Each row was made from one small tree. The marks that hang from a mark follow it in brackets, in the order of their numbers. Every link used is in the known rows. Write each row's tree.
In the rows, 128 means zero.
Known rows:
Z_28[Z_241 Z_452[Z_625]]: [ 92 201 124 110  88 173 137 166  86  85 101 142  82 190  60 114 156 102
 112 126 105 182 131 125 119 108  84 163 112 131 118 132 145 183 120 131
 134 115 127 127 156  99 102 120 174 121 112 123 137 166 168 147 170 118]
Z_241[Z_28[Z_452[Z_540[Z_917] Z_625]]]: [119  86 122 125 153 168  77 153 114 149  86 107 108 138  61 107 127 151
 141 130 165 139  53 138 141 145 120 128 117 109 126 128 126 106  83 186
 151 119  87 101 147 122 118 152 147  83 113 150 124  79 144  60 106 223]
Z_241[Z_28[Z_452]]: [131 198 128 126 124 113 136 127 171  93 117 128 165 130  75 106 128 130
 133 155 101 172 123 117 106  75 121 136 152 134 136 118 134 151  99 143
 132 128 120 126 100 120  81 137 146  94 184 102 126 140 161 107 183 126]
Z_540[Z_241]: [135 173 125 160 124  91 153  83 130 136 185 138 150 120 163 117 101 108
 106 149 102 141 177 140 118 102 158 100 133 156 150 102 159 130 178 123
 132 116 139 151  95 105 122 103  93 159 176 103 122 150 115 167 128 119]
Z_540[Z_241[Z_28[Z_452[Z_625]]] Z_917]: [139 147 156 170 124 113  82 112 113 128 120 112 136 169  97 137 153 111
  96 153 130 142  85 146 102 191 119 129 104 124 122  98 110 118 109 172
 174 111  69 121 168  82 106 137 144  82 132  96 116 108 166  89 126 201]
Z_147[Z_540[Z_241]]: [140 184 113 129 107  71 177  67 113 172 173 129 126  72 160 115 125  88
 120 117 140 117 161 124 109 128 156  79 126 145 165 101 140 136 196 126
 109 135 125 174 107 138 130 105 111 124 166 121 108 135 137 129 149 102]
Z_452[Z_28[Z_241] Z_540 Z_625]: [128  80 135  95 121 193 113 195 119 167 117 104  98 156 139 122 112 117
 154 149 137 131 113 118 132 104 111 135  94 152  99 171 119 132  91 175
 117 133 178 167 129 128 158 147 141 157  69 198 144 112 107 136 101 123]
Z_673[Z_540[Z_241 Z_917]]: [121 103 145 147  98  70 113  69 110 124 145 129 140  92 199 165 131 148
  85  62 116 110 176 140 120 159 112 130 100 106 163 132 172 113 153 123
 101 144 107 126 114 104 142 120  90 153 135  91 129 157  91 133 109 124]
Z_917[Z_540[Z_241[Z_28]]]: [146 132 124 151  76 114 137  88 175 128 150 108 192 130 203  94 107 123
 110 182 112 168 144 122 114 106 159  83 155 127 144 120 139 116 112 110
 127 167 151 146 125 110 142 120 135 121 162 106 119 145 107 134 148 146]
Z_241[Z_28[Z_452[Z_540 Z_625]]]: [115 120 119 110 121 169  86 153 152 150  99 105 117 140  48 106  99 110
 165 163 154 154  57  98 139 106 102 117 143 135 114 146 121 134  74 163
 134 128 104 126 134 140 102 161 160  93 129 153 134  93 158 108 136 181]
Z_28[Z_241 Z_452[Z_540 Z_625[Z_147]]]: [ 91 164  92 115 117 219 129 190  92 101  82 149  63 194  17 131 133 135
 174  84 123 139 140 105 160 130  85 167 118 118  96 146 133 131  89  88
 132  98 136 100 178 152 103 162 170 119  59 167 145 123 162 179 167 136]
Z_625[Z_147[Z_540[Z_241 Z_917]]]: [132 167 112 125 147  94 173  78  90 136 141 155 119  92 147 140 149 168
 104  65 127  51 199 159 116 179 152 122  93 110 145  93 121  90 205  90
 121 114 119 103 134 147 134 106  99 107 126 124 106 127 126 107 120 119]
Z_147[Z_540[Z_241[Z_28] Z_917]]: [163 151 127 135 120  59 157  81 113 168 150 108 153  75 167 123 129 116
  99 124 131 115 137 131  96 163 165 107 103 145 156  98 109  82 161 152
 127 137 106 146 124 123 137 122 105  85 147 128  88  89 158  64 122 173]
Z_917[Z_540]: [119 125 121  94  88 146 128 111 151 121 139 149 142 101 174  89 113 174
 114 135 117 148 150 163 138  76 133 110 162  98 152 128 182 158 152 100
  75 165 173 124 108 115 151 109 129 152 178 118 122 176  70 142 139  82]
Z_28[Z_241]: [112 182 115 110 116 141 178 133  94 113 141 138 128 135 143  91 118 138
 102 118  81 179 196 115 128  56 123 135 122 150 140 137 169 149 144 110
  98 117 176 147 102 113 139 107 117 141 136 135 112 163 126 151 157 100]
Z_673[Z_540[Z_241[Z_28] Z_917]]: [142  91 150 141 107  72 106  82 136 129 123 100 180  87 195 162 115 141
  94 100 109 143 157 117  97 145 124 127 107 121 163 136 146  88 117 137
 118 157  98 137 114 111 136 136 105 134 137  98 119 128 109  95 119 167]
Z_625[Z_147]: [111 179 119  77 166 141 143 110 136 119 128 165 137 113 107 124 100 173
 133 110  87 117 197 152 132  67 133 136 146 124 128 125 157 136 167  62
 116 116 171  92  96 146 121 104 102 157 162 115 132 165  96 147 163  86]
Z_673[Z_540]: [113 120 134  92 104 102 114 109 138 122 127 143 140  75 155 143  95 156
 135  87 106 137 185 130 126  76 101 128 130 124 168 162 204 161 158 107
  75 166 139 133  76 132 150 128 115 174 163 107 136 182  81 142 157  78]
Z_673[Z_540[Z_241[Z_28[Z_452]]]]: [146 165 132 162  69  68 127  92 179  88 128 106 164 118 126 170 128 106
 138 116 110 160 129  92  94 119 107 129 124 120 154 137 144 139  91 136
 127 162  64 144 126 126  95 157 141 116 152  79 134 136 165 145 184 124]
Z_15[Z_917[Z_540]]: [133  84 147  86  83 144 139  99 126 123 145 158 140 106 172 104 126 156
 113 147 126 189 120 164 184  79 139  81 194  76 149  97 151 142 196 113
  94 189 139 108 106 138 145 119 146 123 165 116 114 162 101 133 120  70]
Z_673[Z_540[Z_241[Z_28[Z_452]] Z_917]]: [146 133 134 171  93  62 119  89 141  88 111 112 171 109 146 175 165 132
 101  86 116 143 132 109  94 162 111 152 115  98 152 125 139 118 103 155
 132 143  71 128 138 103 117 148 128 112 134  83 118 125 159 101 148 144]
Z_452[Z_540[Z_241] Z_625]: [115 106 132 149 119 140  97 106 116 188 157 110  80 134 131 119  92  88
 161 156 168 117 106 126 148 145 140  71 124 153 132 127 152 113 140 155
 137 124 125 154 130 144 143 129 120 151 120 152 132 101  91 155 102 192]
Z_625[Z_147 Z_452[Z_540[Z_241]]]: [100 132 104 179 155 131 147 127 149  90 125 144 101 101 110 138 112 104
 152 118 146  97 130 107 144 160 147 134 161 136 129 122 135 134 138  59
 133  92 130  89 125 137 117 117  96 156 148 108 147 127 115 196 119 119]
Z_28[Z_241 Z_452[Z_625[Z_147[Z_540]]]]: [100 217  98  79 101 175 159 154  80  89  83 157  66 159  11 131 162 130
 154  73 120 116 166 110 139 145  88 167  90  98 114 124 111 160 147  81
 128 127 120 123 188 147 107 135 207  86  71 141 132 137 202 138 204  86]

Which tree is each row?
[121 166 159 104 127 139  93 139 142 127 109 117 139 151  61 118 125 118
 151 173 122 170  88 129 111 104  99 136 136 121 119 126 128 155  97 149
 146 127 102 126 133 118  96 149 169 100 153 101 126 131 150  96 177 151]	Z_241[Z_28[Z_452[Z_625]]]
[121 117 114 139 148 129 120 148 132 132  99 124 129 112  82 101 125 156
 119 113 151 152  79 136 130 110 145 140 133 120 135 125 131 107  98 172
 132 127  97  91 128 127  95 150 112  90 141 149 116  78 146  75 117 187]	Z_241[Z_28[Z_452[Z_540[Z_917]]]]
[101 113 110 187 141  97 134 120 147 119 153 130 104  89 143 114 117  79
 131 138 166 132 105 110 144 148 146 107 162 150 146 136 155 144 143 108
 112 104 129 133 103 117 131 111  84 142 163 111 138 106 117 181 101 132]	Z_625[Z_452[Z_540[Z_241]]]
[137 124 132  28 161 145 122 135 127 171 114 133 112 108 104 151 144 162
 173 112 132  42 147 148 112 138 112 130 107 125 104 135  86 134 165 109
 109 144 150 123 138 167 160 118 179 135  91 139 144 152 117  97 149  70]	Z_452[Z_28 Z_625[Z_147[Z_540]]]
[144 106 141 136  61 109 147  72 121 128 170 150 147 137 203 119 133 123
 105 159 121 180 130 153 162 123 153  64 194  80 146  84 133 133 201 122
 132 179 116 143 130 145 132 118 134 122 159 109 118 146 119 157 109  84]	Z_15[Z_917[Z_540[Z_241]]]
[131 164  93  99 143 135 197 178 134  63  89 151 130  90 106 156 185 131
 136  90 116  81 159 112 118 133 115 188 124 141 106 145  87 175 130  53
 106 116 162 127 130 136 152 106 161 119  91 118 139 164 171 137 164   4]	Z_625[Z_147[Z_540] Z_452[Z_28[Z_241]]]
[158 182 126 138  81  87 126  92 138 156 128 105 125 132  77 124 141  63
 148 147 156 123  82  88  86 171 114  98 123 135 125 114  87 131 138 161
 151 137  73 163 158 138  88 148 188  66 122 115 120 100 204  96 166 163]	Z_147[Z_540[Z_241[Z_28[Z_452[Z_625]]]]]
[146  47 148 147 165 120  82 131 102 203 142 102  99 149 174 146 132 130
 124 128 169  71  83 166 120 183 146 111  84 140 105 128 110  90 124 195
 154 122 119 146 141 126 161 129  89 156  92 162 132  88  88 101  37 179]	Z_452[Z_28 Z_540[Z_241 Z_917] Z_625]
[125 117 106 181 161 123 132 130 176  98 122 117 159 107 110 137 105  92
 155 137 143 114 127  73 134 144 152 134 171 152 121 130 106 108  91  56
 147  99 130  92 127 141 107 127 116 124 139 117 142 112 130 161 133 154]	Z_625[Z_147 Z_452[Z_540[Z_241[Z_28]]]]
[ 94 217 126 107 120 198 139 170  87  62  91 158  85 206  28 137 163 144
 133 108  83 146 169 130 141 126  83 181 110 105 100 131 129 163 117  82
 137  96 129  94 172 116 101 131 184 125  83 129 136 161 171 160 185 100]	Z_28[Z_241 Z_452[Z_625[Z_147]]]
[135 114 111 107 142 155 162 187 128 140 132 109 124 133 165 106 116 124
 143 123 114 147 135 110 131  65 138 146  97 160 116 166 135 130  94 161
 109 126 175 162 109 142 152 131 109 162 107 195 129 122 120 142 119  97]	Z_452[Z_28[Z_241] Z_540]
[140  59 138 111 148 184 107 199  82 164 103 101  90 159 152 123 142 144
 116 113 148 119 105 145 142 144 113 158  83 132 104 159 112 106  96 191
 136 122 159 142 157 121 177 139 130 138  51 200 131 100 107  90  69 159]	Z_452[Z_28[Z_241] Z_540[Z_917] Z_625]
[156 109 133 152 153  93 137 124 165 182 182 105 143 124 191 131 107 100
 143 156 149  98 109 130 111 110 166  95 124 166 129 133 127 103 133 181
 139 122 140 175 100 151 128 128  87 169 129 165 144  96  94 144  87 119]	Z_452[Z_28 Z_540[Z_241]]
[119 109  96 138 170 172 165 209 147  73  86 137 115 132 109 146 156 133
 149 108 112 112 130  93 141 124 120 186 131 145  97 167 109 158  90  73
 118  95 164 102 123 134 139 124 120 155  87 145 147 137 134 171 126  63]	Z_625[Z_147 Z_452[Z_28[Z_241] Z_540]]
[127 147 135 148 149 120 165 186 134  67 122 131 148 121 144 135 176 110
  91 145  96 150 117 116 110  94 103 183 137 155 124 155 120 188 112 109
 120  94 170 143  87  81 145  96 129 147 124 108 136 168 138 155 136  35]	Z_625[Z_452[Z_28[Z_241]]]
[174  81 146 138  68 123 131  89 153 125 159 112 190 130 198 118 118 114
 115 192 115 204 106 113 161 109 154  70 200  93 145  87 100 111 136 129
 142 181 110 139 126 140 132 132 147  97 161 115  98 131 143 127 119 128]	Z_15[Z_917[Z_540[Z_241[Z_28]]]]
[160 140 147 163 149  89 129  86 121 133 151 111 177 128 186 118 121 124
  81 144 109 143 157 136  94 136 151 115 119 150 146  94 137  90 130 152
 147 125 121 121 107 100 129 112  88 107 167 108 107 123 127  84 117 181]	Z_540[Z_241[Z_28] Z_917]
[116 131 140 115 199 119 142 158 175  63 111 158 157  95 117 154 147 156
 119 126 100  72 138 149 111 110 116 173 153 124 102 145 108 168 134  65
 115  90 153  85  86 116 143 101 123 154 156  67 150 175 113 140 138  27]	Z_625[Z_147 Z_452[Z_28]]
[107 146 123 162 113 134 104 120 128 152 132 128  74 165  62 131 109  76
 162 133 166 126  74 123 147 168 124  94 118 134 123 113 143 133 121 151
 150 117  92 151 156 130 100 147 140 125 130 139 132  93 148 156 115 170]	Z_28[Z_452[Z_540[Z_241] Z_625]]
[143  75 135 158 177  95 119 122 119 163 164 113 136 126 197 135 134 124
 106 114 150  80 105 158 120 154 177 114  94 135 143 126 125  96 141 191
 137 119 125 149 117 137 143 125  60 159 124 161 118  93  92 115  48 160]	Z_452[Z_28 Z_540[Z_241 Z_917]]
[115  52 130  75 202 181  77 164 113 167 100 134  94 146 122 147 126 206
 149 105 143  47 115 178 147 167 125 149 102 108  93 140 110  94 106 142
 136 115 148  83 143 157 167 135 131 163  77 171 139 111  77  86  76 142]	Z_452[Z_28 Z_540[Z_917] Z_625[Z_147]]
[ 96 104 111  72 160 193  87 142 111 171 105 142  89 128  76 121  87 168
 193 112 141  89 148 141 166 113 119 119 130 135 118 145 145 111 136  86
 117 120 159  94 131 174 134 138 134 159 109 158 144 127  86 140 125 152]	Z_452[Z_540 Z_625[Z_147]]
[126 137 143  78 155 190 119 172 112 110 100 124 119 196 115 155 137 152
 149 134  89 108 181 132 124 116  98 170  96 130  88 154 100 142 102  94
 145 109 175 122 139 128 153 132 167 150  74 141 146 169 122 143 156  76]	Z_452[Z_28[Z_241] Z_625[Z_147]]
[177 126 140 163  51 113 144  99 159  85 141 127 165 163 135 125 148 105
 121 185 112 215  82 110 153 129 150  93 200  68 135  76  95 131 134 139
 145 179  75 137 151 131  94 151 175  69 155  94 114 118 189 128 151 115]	Z_15[Z_917[Z_540[Z_241[Z_28[Z_452]]]]]
[136  48 129 187 179  87 120 144 140 126 140 129 124  99 180 142 154 119
  96 129 165  72  66 145 123 181 147 140 122 138 118 131 109 124 132 169
 145  98 113 132 115 105 154 109  70 155 131 119 129  97 105 129  40 126]	Z_625[Z_452[Z_28 Z_540[Z_241 Z_917]]]
[137  64 146 153 142 131  73 118 107 189 135  93 122 128 162 114 100 113
 126 150 166 125  88 139 131 175 137 103 109 147 131 124 117  62 104 183
 154 118 106 127 148 126 136 139 108 105 106 168 116  78 112  86  72 250]	Z_452[Z_540[Z_241[Z_28] Z_917] Z_625]
